Each row comes from the steps of one path. Every step used is in the known rows, and no mark comes twice. Write the path behind each row, first mark first.
Known rows
r > b: [-0.16  0.06  0.27  0.16  0.28 -0.07  0.09  0.11  0.21  0.06  0.25  0.04
  0.03  0.06  0.12  0.36 -0.02  0.17 -0.20  0.38  0.22 -0.06 -0.02  0.11]
k > e > b: [ 0.20  0.14  0.26  0.42  0.51 -0.30  0.11  0.16  0.28  0.02  0.22  0.10
  0.06 -0.01  0.07  0.20  0.01  0.04 -0.20  0.49  0.01  0.01 -0.22  0.07]
b > t > k: [ 0.12  0.01  0.38  0.39  0.32 -0.02 -0.03 -0.03  0.13  0.05  0.06  0.13
  0.16  0.17  0.09  0.11 -0.04 -0.22 -0.06  0.11  0.16 -0.25 -0.08  0.14]
b > e: [ 0.07  0.08  0.23  0.32  0.28 -0.11  0.10  0.03  0.23 -0.01  0.29  0.05
  0.00  0.23  0.14  0.19 -0.01 -0.13 -0.19  0.12  0.00 -0.21 -0.15  0.14]
f > z > r > b > t > k > e: [ 0.20 -0.13  0.48  0.22  0.54 -0.03 -0.04 -0.07  0.28  0.17  0.11  0.23
  0.30 -0.08  0.15  0.03 -0.09 -0.03  0.08  0.36  0.22 -0.16 -0.09  0.37]
t > k > e > b > r: [ 0.30  0.01  0.28  0.27  0.74 -0.37 -0.15  0.09  0.37 -0.01 -0.07  0.14
  0.18  0.13  0.02  0.23 -0.03 -0.12 -0.07  0.37 -0.14 -0.12 -0.08  0.14]
t > k > p: [ 0.02 -0.05  0.26  0.15  0.18 -0.13 -0.18  0.05  0.22  0.07  0.09  0.12
  0.21  0.02  0.08  0.02  0.03 -0.07 -0.11  0.23  0.11 -0.32  0.06 -0.02]
f > b > t > k: [ 0.18 -0.19  0.33  0.31  0.46  0.03 -0.02  0.07  0.20 -0.09 -0.03  0.13
  0.16  0.17  0.07  0.10 -0.05 -0.15 -0.04  0.09  0.20 -0.15 -0.05  0.07]
e > b > t > k: [ 0.24  0.06  0.38  0.58  0.57 -0.13 -0.08 -0.02  0.16  0.10  0.00 -0.02
  0.16  0.13  0.06  0.07 -0.06 -0.19 -0.09  0.24  0.14 -0.12 -0.16  0.04]
z > r: [-0.02  0.02  0.30  0.23  0.08  0.02  0.03  0.19  0.35  0.03  0.12  0.19
  0.14 -0.05  0.07  0.11 -0.09 -0.11 -0.23  0.25  0.13 -0.19 -0.19 -0.07]
r > z > f > b > t > k: [ 0.26 -0.13  0.36  0.33  0.49  0.16  0.05 -0.04  0.24  0.02 -0.01  0.17
  0.06  0.07  0.09 -0.07 -0.03 -0.11 -0.12  0.11  0.21 -0.01 -0.04  0.05]
z > f > b > e: [ 0.02 -0.19  0.13  0.40  0.47  0.10  0.13  0.23  0.35 -0.09  0.18  0.00
 -0.10  0.14  0.08  0.00  0.00 -0.18 -0.24  0.16  0.06 -0.04  0.04  0.04]
f > b: [ 0.02 -0.14  0.22  0.31  0.25  0.02  0.12  0.32  0.30 -0.13  0.12  0.14
  0.04  0.11  0.05  0.25 -0.01 -0.04 -0.17  0.19  0.11 -0.10 -0.13 -0.01]
z > r > b > e: [-0.07  0.04  0.33  0.04  0.34 -0.03  0.03  0.02  0.37  0.06  0.25  0.01
  0.19  0.04  0.14  0.19 -0.07  0.06 -0.17  0.38  0.18 -0.11  0.03  0.10]
b > r: [ 0.00 -0.03  0.33  0.31  0.30 -0.04  0.03  0.27  0.27 -0.01  0.14  0.19
 -0.02  0.21  0.03  0.28 -0.05 -0.18 -0.21  0.11 -0.16 -0.23 -0.21  0.09]
n > z: [-0.02  0.06  0.28  0.43  0.17 -0.01  0.24  0.16  0.08  0.23  0.16  0.11
  0.01 -0.04  0.16  0.16 -0.04  0.01 -0.23  0.38 -0.07 -0.30 -0.19  0.06]
k > p: [-0.03  0.00  0.35  0.27  0.15 -0.10 -0.01  0.27  0.23  0.10  0.27  0.12
  0.06 -0.02  0.07  0.07  0.01 -0.01 -0.19  0.20  0.06 -0.28 -0.13 -0.03]
k > e > b > r: [ 0.26  0.03  0.36  0.43  0.70 -0.31  0.04  0.27  0.37  0.00  0.18  0.13
  0.04  0.11  0.02  0.27 -0.03 -0.10 -0.16  0.38 -0.19 -0.07 -0.30  0.12]
b > f > z: [ 0.20 -0.15  0.25  0.60  0.32 -0.08  0.21  0.09  0.23  0.10  0.16  0.10
 -0.11  0.24  0.17  0.27 -0.03 -0.38 -0.24  0.10 -0.07 -0.31 -0.29  0.38]
k > t: [ 0.03  0.08  0.36  0.24  0.05 -0.05 -0.11  0.35  0.13 -0.04  0.32  0.11
  0.08  0.07  0.06  0.26  0.05 -0.03 -0.33  0.03  0.10 -0.17 -0.07  0.09]
b > r > z > f: [ 0.08  0.04  0.38  0.30  0.37  0.06  0.06  0.10  0.30  0.10  0.12  0.24
 -0.16  0.11  0.07  0.13 -0.03 -0.16 -0.30  0.15 -0.13 -0.10 -0.26  0.09]
t > k: [ 0.03  0.03  0.14  0.23  0.21 -0.07 -0.07 -0.07  0.20  0.02 -0.04  0.14
  0.17  0.12  0.09  0.21 -0.02 -0.10 -0.15  0.18  0.14 -0.19  0.02  0.07]

Write each row's path
[-0.09 -0.30  0.27  0.35  0.52  0.19  0.06  0.43  0.39 -0.09  0.03  0.15
 -0.15  0.10 -0.04  0.09 -0.06 -0.27 -0.27  0.15 -0.06 -0.01 -0.04  0.02]
z > f > b > r
[-0.18  0.04  0.37  0.05  0.20 -0.01  0.03  0.16  0.34  0.07  0.19  0.11
  0.19 -0.10  0.08  0.19 -0.10  0.13 -0.24  0.39  0.28 -0.10 -0.04 -0.01]
z > r > b
[ 0.06  0.14  0.29  0.33  0.18  0.07  0.17  0.02  0.19  0.11  0.22  0.18
 -0.12  0.00  0.13  0.04 -0.03 -0.02 -0.34  0.24  0.12 -0.04 -0.20  0.00]
r > z > f
[ 0.13 -0.25  0.33  0.53  0.58  0.20  0.12  0.13  0.12  0.16 -0.13  0.05
  0.04 -0.08  0.08 -0.18 -0.09 -0.16 -0.13  0.28  0.13 -0.17  0.06  0.06]
n > z > f > b > t > k
[ 0.19 -0.17  0.32  0.43  0.24 -0.03  0.18  0.15  0.35  0.15  0.06  0.13
  0.02  0.10  0.14  0.13 -0.12 -0.38 -0.26  0.17  0.00 -0.32 -0.29  0.28]
b > f > z > r
[ 0.26 -0.21  0.50  0.27  0.55  0.10 -0.05  0.02  0.27  0.13  0.07  0.16
  0.10 -0.05  0.08 -0.21  0.01 -0.07 -0.09  0.16  0.27 -0.15 -0.06 -0.02]
r > z > f > b > t > k > p
[ 0.46  0.17  0.36  0.20  0.67 -0.34 -0.11 -0.11  0.38  0.09 -0.05  0.21
  0.19  0.13  0.11  0.28 -0.04  0.00 -0.07  0.37 -0.18 -0.09 -0.27  0.18]
t > k > e > b > r > z
[ 0.10 -0.07  0.26  0.28  0.32  0.12  0.17  0.12  0.32 -0.03  0.13  0.19
 -0.10 -0.01  0.10  0.06 -0.02  0.03 -0.30  0.22  0.13  0.04 -0.15 -0.04]
r > z > f > b
[ 0.03 -0.10  0.32  0.48  0.00  0.13  0.07  0.23  0.30  0.08  0.11  0.21
  0.04 -0.08  0.08  0.07 -0.11 -0.20 -0.17  0.14 -0.02 -0.23 -0.30  0.14]
f > z > r
[ 0.25  0.08  0.23  0.55  0.54 -0.32  0.17  0.13  0.32  0.06  0.08 -0.05
 -0.01  0.24  0.11  0.28 -0.03 -0.24 -0.30  0.35  0.05 -0.15 -0.21  0.09]
e > b > f
[ 0.28  0.12  0.42  0.43  0.73 -0.18  0.08  0.10  0.38  0.10  0.19  0.19
 -0.11 -0.01  0.02  0.11 -0.04 -0.04 -0.30  0.40 -0.14  0.06 -0.33  0.10]
k > e > b > r > z > f
[ 0.50 -0.12  0.26  0.45  0.65 -0.29 -0.01 -0.02  0.46  0.15 -0.14  0.14
  0.25  0.07  0.12  0.03 -0.06 -0.32 -0.16  0.46  0.04 -0.19 -0.16  0.31]
t > k > e > b > f > z > r
[ 0.15 -0.08  0.49  0.31  0.37 -0.08 -0.14  0.05  0.14  0.14  0.13  0.11
  0.22  0.06  0.09 -0.06 -0.01 -0.13 -0.02  0.13  0.19 -0.32 -0.06  0.06]
b > t > k > p
[ 0.28 -0.02  0.37  0.22  0.44 -0.16 -0.01 -0.06  0.13  0.02  0.12  0.22
  0.23  0.08  0.13  0.11 -0.01 -0.11 -0.01  0.26  0.12 -0.18 -0.09  0.22]
b > t > k > e
[ 0.12  0.12  0.43  0.52  0.58 -0.05  0.06  0.13  0.34  0.15  0.10  0.07
 -0.18  0.09  0.00  0.10 -0.06 -0.12 -0.33  0.28 -0.10 -0.02 -0.32 -0.02]
e > b > r > z > f
[ 0.22 -0.05  0.41  0.18  0.43 -0.02  0.11  0.21  0.41 -0.08  0.08  0.28
  0.01  0.21  0.07  0.35 -0.06 -0.02 -0.13  0.08 -0.20 -0.13 -0.33  0.10]
f > b > r > z
[-0.11 -0.11  0.36  0.33  0.21  0.08  0.06  0.17  0.34  0.18  0.20  0.11
  0.06 -0.08  0.05  0.15 -0.11  0.02 -0.13  0.33  0.14 -0.14 -0.14  0.18]
f > z > r > b
[ 0.15  0.00  0.37  0.08  0.61 -0.21 -0.02 -0.12  0.16  0.06  0.17  0.15
  0.24  0.06  0.14  0.21  0.01  0.13  0.02  0.42  0.28 -0.07  0.06  0.30]
r > b > t > k > e
